Each row was made from one small tree. The marks that hang from a mark follow it in brackets, in the order of their numbers. Every link used is in the known rows. Write each row's tree.
In the rows, 128 means zero.
Known rows:
j_459[j_804]: [ 85 156 131 133 126 172 155 122 142 113  87 103 121 156 163 166 151 115
 123 116 123  88 118 120 116 133  93 120 131 141 104 114 138 100 145 111
 121 158 132  85 117 141  76 128 168 106  98 143 125  84 101 112 116 131
  93 106 122]
j_370[j_507 j_693[j_849] j_738[j_804]]: [170 153  93 125 178 130 121 135 116 106 102 123 174  92 118  55  84 139
 133 205  92 140 136  84 142 101 103 107 155 173 192 161 104  82 120 115
 185  85 132 119 159  82 137  60 101 136  94 167 164 113 114  65  82  41
 173 159 148]
j_500[j_177[j_849]]: [118 104 110 101 100 120 138  90 147 176 107 133 141 124 180 121 124 141
 155 100 126 158 101 138 159 124 131 118 116 110  95 104 174 126 155 132
 150 135 161 138 128 180  79 117 178 154 136 130 117 125 145 162 106 141
 128 110 105]
j_953[j_370[j_507 j_738]]: [133 131  99 122 155 177  93 107 120 120 119 106 155  99 164 104 120 116
  90 195  79 138  97  58 186  78 154 100 100 133  98 129 184 102 128 133
 123 174 147 139 105  76 104 109 110  94 149 163 151  76 112 118  70  97
 137 190 179]
j_738[j_370[j_507] j_804]: [125 137 110 141 146 140 130 143 164 138  97 147 143 133 123 129 109  75
 137 129 122 128  95  91 112 123  67 145  90 147 115 171 133  86 164 119
 121 129 127 141 147  90  71 112 148  99 136 112 176 119  97 103 105 112
  83 131 127]
j_507[j_370[j_693 j_738]]: [156 157  97 122 134 130 137 134  90 132 143 137 145 126 134  83  99 133
 103 175 105 123  96 118 105 116 141 122 138 148 106 121 164 154 171  70
 122 133 124 144  98  91 156  92 100 139 120 142 142 110 156 124  70  87
 135 164 183]
j_370[j_693]: [146 151 106 123 139 134 162 104 130 119 116 127 139 146 165 110 100 151
 143 158 135  93  99 146 129 139 110 128 135 134 124  91 142 131 147 105
 133 127 141 113 114 136 129 138 136 138 104 152 156 111 127 127 130 112
 138 154 148]
j_849[j_177]: [ 93 173 123 100  80 167 134 111 127 103 150 164 168 126 174 144 139 114
 107 102 137  96  91  93 131 120 154 112 127 150  69 128 164 108 151  96
 116 138 176 117 140 111 104 135 173 129  95 156 104 119 120 168 120 150
 124 161 133]
j_953[j_370[j_507 j_693 j_738[j_804]]]: [175 136 104 109 183 153  98 109 134  95 105 100 139  88 148  67  99 140
  95 213  84 136  98  57 175 110 117 102 108 153 121 125 146  96 127 133
 153 126 137 121 103  91 114 101 109 106 137 167 180  94 106  81  67  63
 147 182 166]
j_177[j_500 j_849]: [ 84 149 145 147 107 109 121 108 176 188  82 153 167 137 168 129 125 117
 141 136 118 140  74 155 154 112 171 129  91 127  97  55 111 154 160 134
 104 188 172 133  57 167  98 126 169 148 140 134 101  89 121 156  55 165
  80 124 100]
j_507[j_370[j_693[j_849] j_738[j_804]]]: [165 169 102 116 149 118 136 145  97 138 128 150 139 118 104  79  94 145
 105 165  99 151  94 114  82 122 128 113 156 163 119 126 128 132 183  90
 145 103 124 158 130  78 138  80 119 130 106 138 142 123 141  95  64  67
 136 133 177]
j_738[j_370[j_693] j_804[j_500]]: [147 143 139 146 143  98 167 143 177 133 107 134 131 165 102 139  63 119
 125 138 139 117 114 164  98 173  75 135 113 171 113 147  82 133 157 100
 129 101 115 118 110 115  88 131 161 120 105 110 166 114 113 119 122 115
  96 124 137]
j_370[j_738]: [136 139 117 133 132 143 134 141 121 129 142 140 168 104 122 119  93 116
 102 160 107 124 100  99 162  87 155 112 124 129 112 146 155 129 152  98
 129 139 128 126 113 116 121  96 115 150 123 142 107  99 128 153 101 116
 159 160 164]
j_804[j_738[j_370]]: [ 89 143 136 140 131 158 176 124 125 175 101 121 154 153 111 183 115 116
 135 108 163 113 127 153 126 152 127 153 106 140  76 112 122 149 162  89
 102 150 119 135 132 131 118 142 136  79 144 102  90  95 132 148 136 146
 112 139 163]
j_953[j_370[j_507 j_693 j_738]]: [168 131  90 116 173 158 109  97 119 100 110  95 145 100 173  82 104 135
  99 216  85 125 105  71 182 101 142  97 112 142 123 119 169 105 111 124
 137 144 141 127  97  89 132 111  92 102 131 174 172  83 123 102  70  75
 146 203 176]
j_507[j_370[j_953]]: [130 151 126 116 116 156 149 137  93 128 147 125 162 123 137 114 146 140
 109 150 108 127  62 141 100 138 124 120 140 101  92  94 164 130 207  99
 111 149 134 159 120 110 107  98 135 103 118 128 146  81 152 157  68 136
 114 131 176]
j_693[j_849]: [ 99 160 104 137 124 148 164 110 117 157 106 134 148 145 131 159 120 147
 131 125 122 137 103 139 117 110 148 105 151 141 119  98 134 109 159 126
 132 145 157 154 157 107 100 130 161 108  93 153 115 109 116 131 128 127
 140 121 149]
j_500[j_177]: [122 117 107  96 117 123 145 100 134 150 129 122 131 135 185 135 115 143
 143 111 130 144 104 131 139 111 122 125 129 106  97 120 187 118 156 139
 140 113 136 110 153 147  83 127 179 148 128 143 116 114 123 149 140 142
 146 121 131]
j_459[j_804[j_500[j_177]] j_950]: [ 54 145 105 141 103 170 193 104 140 123  92  91 126 144 159 175 150 120
 119 123 124 124 155 159 104 133  65  95 110 144 121 119 143  95 120 110
 128 149 138  21  96 185  36 144 201 144 105 134 106  85 123 115 142 124
  81  81 124]
j_953[j_370]: [123 139 119 115 137 166 123  89 138 128 109 110 120 136 171 152 128 136
  96 147 113 124  69 104 153 117 147  98  99 121  55  75 175 121 157 145
 108 171 154 150 103 110  86 153 159  88 132 147 142  92 107 131 102 133
 112 153 164]
j_953[j_370[j_507 j_693[j_849] j_738]]: [160 138  83 118 180 153 114  89 109 114 100  94 140 101 161  84 108 145
 111 214  82 149 117  81 168 100 151  81 127 156 145 117 156 100 108 129
 150 145 152 152 115  80 131 113  99  93 113 181 161  88 118  85  65  63
 162 198 183]
j_738[j_370[j_507] j_804[j_500]]: [105 139 127 157 129 133 133 156 165 147 109 131 155 148 112 152  96  92
 122 144 120 124 123 124 117 137  77 136 103 167 118 180  99  97 154 114
 113 128 126 120 135  84  71 107 159 103 129 109 167  99  94 119 111 126
  81 121 140]
j_950[j_459]: [ 98 144  97 137  90 117 139 141 102 173 124 113 152 171 182 157 124 124
 150 118 156 101 107 113 151 109 136 138 121 135  75 119 185 134 148 132
  77 164 163 136 104 154 109 126 136 132 118 136 142  81  88 139 142 124
  87 104 159]
j_507[j_370[j_693[j_849] j_953]]: [154 155 109 116 141 131 170 124  81 122 129 115 150 132 131  90 133 167
 129 164 114 137  84 164  80 160 121 107 173 125 135  82 132 133 191  97
 137 127 139 172 131 103 130 107 123  94  85 150 160  91 158 126  71 104
 140 140 179]
j_950[j_459[j_804[j_500]]]: [ 67 155 129 156  93 126 153 157 108 160 105  72 140 198 181 189 134 122
 136 117 149  86 150 139 136 144 112 128 142 161  92 136 142 129 129 124
  80 174 154  88  83 163  90 120 160 125  94 136 134  53  75 121 132 128
  65  73 151]
j_953[j_370[j_507 j_738[j_804]]]: [146 134 112 109 169 172  84 118 136 106 114 111 148  85 145  96 111 120
  78 191  76 145  85  43 178  86 135 100  96 141  91 137 161  91 141 147
 137 146 138 129 121  80  92  93 123 102 149 151 157  86  97  96  70  90
 127 168 167]
j_950[j_459[j_804]]: [ 81 153 108 140 105 129 149 144 114 153  96  88 127 186 192 167 151 111
 146 107 152  89 130 112 135 130 108 132 134 148  90 124 170 114 136 123
  90 174 150 108  98 170  89 124 149 113 103 139 144  67  74 108 129 118
  71  80 143]
j_804[j_500[j_177] j_738[j_370]]: [ 82 122 157 135 114 125 174 126 121 194 113  91 158 165 125 200  89 145
 128 107 159 138 172 203 133 167 129 151 129 156  85 139 104 170 137 104
 112 123 111  95 136 143 100 133 171 113 135 100  72  82 136 172 157 164
 126 114 170]

Which tree is each row?
[ 38 151 131 130 109 181 206 107 118 141  75  67 147 145 132 199 157 139
 117 121 140 126 182 177 105 155  71 111 117 153 106 101 116 113 117  96
 131 146 127   5 113 195  53 141 192 125 122 118  69  73 133 112 163 133
  89  72 136]  j_459[j_804[j_500[j_177] j_738] j_950]
[ 71 189 122 126 101 132 141 111 130 144 114 160 164 138 164 154 137 127
 123 113 131 142 103 135 106 103 178 106 144 159 100  94 114 119 139 125
 122 141 172 138 144  95 105 141 185 121  79 172  71 105 109 133 102 146
 130 141 135]  j_693[j_849[j_177[j_500]]]
[153 163  94 124 138 123 142 129  82 139 133 141 146 126 123  92 101 145
 110 169 101 143 103 123  90 119 153 107 160 155 123 121 148 143 169  82
 135 129 130 163 118  78 160  89 102 127 102 149 134 111 152 111  67  84
 152 154 193]  j_507[j_370[j_693[j_849] j_738]]
[164 113  97 140 162 131 175 115 140 110 108 110 162 125 150  94 119 108
 159 173 124 114 114 150 131 148  80 142 125 117 175 144 138  95 135  96
 137 136 124 153 117 112 110 118  99  88 105 144 190  83 147 138  86 105
 119 183 147]  j_738[j_370[j_507 j_693 j_953]]
[197 133 123 124 181 118 185 124 106  88 132 105 169  81  99  69  90 162
 128 199 101 151 106 156 144 131 139  93 181 120 193 115 104 113 134  99
 178  90 116 157 125 126 137  82  89 130  69 166 132  87 162 135  75  81
 213 174 163]  j_370[j_693[j_849] j_738 j_953]
[ 55 159 145 148  97 143 163 153  88 172  95  60 150 200 161 203 140 135
 135 112 168  82 168 148 139 161 116 140 143 173  80 121 124 146 125 111
  81 169 142  75  98 172  99 120 155 105 103 125 106  41  82 120 153 132
  72  66 160]  j_950[j_459[j_804[j_500 j_738]]]
[ 64 147 109 147 117 143 155 146 101 174  81  76 148 186 173 180 159  96
 162 102 166  93 167 115 137 148  96 158 118 161  97 146 152 117 114 110
  85 174 144 107 105 155 104 114 120  80 118 128 133  56  84  98 132 111
  56  93 152]  j_950[j_459[j_804[j_738[j_370[j_507]]]]]
[187 126 104 129 189 141 159 129  90  86 119  94 196  65 122  42 111 156
 143 234  84 141 126 124 163 112 123 100 186 130 229 146 111  82 113 103
 184 101 127 141 146 102 149  60  64 117  82 180 163  74 152 115  61  60
 207 193 165]  j_370[j_507 j_693[j_849] j_738 j_953]
[118 119 121 138 133 112 131 146 168 150 107 127 144 144 135 140  90 103
 134 129 119 148 134 130 122 134  71 138 105 154 117 193 119  95 147 129
 130 110 120 107 149  99  60 101 174 123 133 114 161 105 103 121 118 124
  92 112 131]  j_738[j_370[j_507] j_804[j_500[j_177]]]
[158 119  87 146 170 125 183 115 131 121  97 108 162 131 139 104 121 118
 169 160 122 134 125 159 116 149  90 126 141 129 187 140 128  88 128 105
 144 126 131 173 138 105 114 116  99  73  90 157 184  87 145 122  83 100
 134 177 150]  j_738[j_370[j_507 j_693[j_849] j_953]]
[223 133 149 104 187 115 161 146 136  60 132 116 164  72  89  44  85 153
 114 201 107 136  82 124 151 143  93 113 154 117 164 128 101 111 155 100
 186  69 100 122 119 146 112  73 101 149  96 142 153 101 148 122  77  83
 195 153 138]  j_370[j_693 j_738[j_804] j_953]
[ 76 119 144 131 119 143 164 124 110 192 114  83 173 157 137 187  97 143
 136 129 146 133 188 177 144 154 120 151 131 159 107 155 108 146 123 102
 117 128 117  85 150 123 104 120 154 108 141 109  95  70 128 158 154 155
 119 132 171]  j_804[j_500[j_177] j_738[j_370[j_507]]]
[ 69 159 128 138 110 145 154 146  93 167  86  72 141 189 173 184 155 127
 150  98 168  89 152 122 137 148 110 149 133 156  81 116 149 128 129 115
  87 170 145  95 110 176 101 122 147 103 113 130 113  59  84 107 144 120
  73  74 151]  j_950[j_459[j_804[j_738]]]
[ 76 136 171 117 108 147 164 119  99 177 123  79 168 154 133 182  96 176
 123 132 147 125 161 186 149 158 136 134 151 147  77 106 103 165 143 111
 123 121 125  63 154 153 103 123 181 137 129 115  65  71 130 167 171 168
 142 103 166]  j_804[j_500[j_177] j_738]
[ 34 156 125 167 112 181 216 122 130 148  69  86 154 162 108 219 152 100
 114 114 146 108 179 178  87 165  69 116  98 165 109 116 103 119 123  72
  99 170 126  39  83 169  59 157 168  93 120 105  84  75 134 120 142 129
  57  94 151]  j_459[j_804[j_500 j_738[j_370]] j_950]
[165 134 181 126 151 134 148 172 128  82 152 114 188  73  69  97  84 137
  81 186  99 145  88 126 158 131 119 108 148 122 138 149  93 114 171 110
 156  95 106 117 122 130  81  61 135 147 102 118 120  70 133 162  83 122
 177 125 153]  j_370[j_738[j_804[j_500]] j_953]
[197 149 134 103 157 124 142 155 101  89 148 129 157  92 101  48 107 143
 101 186  97 144  75 120  99 144 107 113 150 125 121 123 132 130 193  87
 151  95 107 146 113 106 127  66 103 130 111 129 158  99 161 120  48  84
 152 145 170]  j_507[j_370[j_693 j_738[j_804] j_953]]
[ 41 163 113 161  97 184 195 120 136 116  83  99 144 144 138 186 151 109
 105 138 120  97 142 156  96 136  73  95 106 151 119 109 123  96 123  94
 105 171 152  31  84 166  46 151 188 128 102 135 111  75 121 113 136 133
  62  89 136]  j_459[j_804[j_500] j_950]
[ 50 153 106 150 125 191 219 110 137 138  50 102 136 144 118 194 168  84
 126 100 154 117 151 147  85 151  63 122  86 150 107 108 135 101 128  78
 111 168 123  63  93 178  54 163 158  79 130 111  87  91 135  99 134 119
  62 106 138]  j_459[j_804[j_738[j_370]] j_950]
[164 145 117 110 135 140 161 127  91 112 139 113 151 128 147  81 132 157
 122 170 113 119  73 154  91 160 113 123 154 110 113  89 147 135 196  90
 123 132 135 156 111 121 132 105 122 105 106 142 168  86 161 138  71 113
 125 143 175]  j_507[j_370[j_693 j_953]]
[171 125 111 118 162 157 158 111 108  77 112  86 185 100 172  58 129 155
 153 212 106  96 103 140 160 143  84 124 155 108 184 111 130  86 131 114
 148 116 138 115 134 132 127  96 102 112  97 168 198  72 143 130  92  99
 153 176 144]  j_370[j_507 j_693 j_953]
[196 118 112 124 180 146 146 134 104  68 134  96 200  63 140  30 105 143
 133 239  88 115 117 110 184 115 110 117 165 110 209 152 130  89 120  94
 164 112 117 113 118 122 144  60  58 130 102 161 171  71 149 130  64  76
 193 203 157]  j_370[j_507 j_693 j_738 j_953]
[136 150 157 137 133 132 124 162 133 123 142 137 165 104  88 123  70 127
  82 170 104 127 107 105 149 102 131 110 130 151 107 154 105 126 165 107
 140 110 119 102 121 109  98  81 144 163 119 120 114 101 111 141 107 116
 149 123 154]  j_370[j_738[j_804[j_500]]]
[166 151  96 132 162 118 162 114 115 123 120 130 154 118 120  94  77 152
 128 176 112 138 126 135 139 109 152 102 165 154 163 125 121 127 125  90
 163 108 128 144 126 107 153 102 101 148  88 167 122 111 139 113  98  74
 192 169 170]  j_370[j_693[j_849] j_738]
[ 90 139 118 137 137 169 162 123 112 169  94 112 175 141 125 166 122 112
 143 127 147 114 142 130 141 140 114 154 107 148 100 129 127 130 144  91
 104 153 123 123 142 114 113 126 121  77 147 115 112  86 128 136 131 135
 105 156 161]  j_804[j_738[j_370[j_507]]]
[131 128 134 128 162 158 183 123 111 134  95  91 180 128 120 128 122 136
 155 155 147 111 138 159 139 167  97 152 130 134 139 121 105 125 138  89
 129 127 115 126 132 136 127 120 102  71 126 123 133  79 150 135 116 120
 133 170 164]  j_804[j_738[j_370[j_507 j_693 j_953]]]
[162 157 125 102 143 139 184 102 110  81 125 120 167 112 147  92 131 165
 136 154 127 124  97 159 118 164 127  97 187 138 163  91 107 102 138 105
 164  94 155 152 154 133 117 122 142 108  49 176 136 101 153 143  98 115
 179 163 141]  j_370[j_693[j_849[j_177]] j_953]
[116 135 156 114 110 119 129 134 159 153 117 128 148 131 130 137  95 146
 117 122 121 146  99 135 135 150 103 118 121 146  87 118 100 125 174 135
 148 104 148  97 138 155  61 101 208 162 126 104 128 116 112 146 119 140
 111  72 107]  j_738[j_804[j_500[j_177[j_849]]]]
[158 137  98 136 165 121 141 133 173 120  89 139 136 140 131 103  92  94
 146 148 126 120 108 106 109 143  54 144 101 159 142 162 119  90 151 112
 141 108 121 128 132  97  99 114 134 104 122 128 194 122 109  88 103  83
  94 148 124]  j_738[j_370[j_507 j_693] j_804]
[ 49 169 111 135 120 204 203 106 118 126  65  91 147 134 128 185 172 113
 117 114 145 107 143 131 100 143  73 118 101 143 102  81 132 100 136  88
 119 163 138  38 106 186  61 150 165  93 129 124  85  90 128  95 145 122
  84  95 133]  j_459[j_804[j_738] j_950]
[139 144  79 118 166 162 126  72 118 125  86  92 133 132 182 111 128 154
 126 188  98 133 107 103 146 123 130  90 127 150 125  85 152  96 121 150
 136 154 165 147 123  89 114 141 127  73 115 182 179  86 111  84  89  84
 128 174 171]  j_953[j_370[j_507 j_693[j_849]]]
[ 75 127 174 118  93 144 158 113 111 202 109  91 184 145 131 174 106 181
 132 118 143 141 158 188 165 171 147 131 136 153  79  98  92 173 147 110
 135 135 143  85 131 180 102 110 182 135 137 100  68  82 143 181 139 163
 130  96 147]  j_804[j_500[j_177[j_849]] j_738]
[ 77 136 126 141  95 111 146 142 114 169 107  70 131 192 200 181 134 126
 149 108 151 102 162 149 135 141 110 131 145 153  93 140 157 126 121 132
  95 157 147  79 101 171  81 117 168 137  99 143 130  61  82 121 141 124
  76  66 144]  j_950[j_459[j_804[j_500[j_177]]]]
[161 138  99 127 166 151 170 110  99  93 102  88 183 103 153  73 135 170
 163 203 105 123 116 146 138 145 103 108 183 122 204 108 110  75 127 124
 169 110 151 140 157 115 129  95 102  97  73 177 184  75 139 106  88  88
 169 166 147]  j_370[j_507 j_693[j_849] j_953]
[142 130 171 154 140 118 167 161 172 119 118 123 154 133  83 148  95 111
 113 137 131 136  92 165 106 170  82 127 111 136 114 156  84 115 182 110
 127 109 110 138 122 117  55 115 164 104 105  97 150  89 119 147 104 141
 106 111 140]  j_738[j_370[j_953] j_804[j_500]]
[180 123 116 126 179 122 157 137 163  92  99 121 151 114 117  81 107 104
 150 164 119 131  95 127 115 158  46 141 115 128 166 155 106  75 153 115
 150  93 112 144 140 116  86  97 120  91 108 130 205 103 124 104  82  90
 111 151 122]  j_738[j_370[j_507 j_693 j_953] j_804]
[132 110 109 146 145 148 163 129 137 121 116 118 170 122 142 124 132  87
 143 151 117 126 104 135 132 131  95 138 114 106 146 154 151  89 148 108
 119 151 128 159 126 107  89 110 115  77 118 134 166  76 140 151  85 133
 113 171 149]  j_738[j_370[j_507 j_953]]
[178 152 147 130 153 110 142 144 138 102 131 121 156 113 100  90  49 147
 101 193 108 116 117 127 143 135 111 114 144 168 138 141  86 137 144  91
 158  91 114  88 105 120 126  87 125 171  99 133 139 113 125 116 103  87
 166 142 151]  j_370[j_693 j_738[j_804[j_500]]]
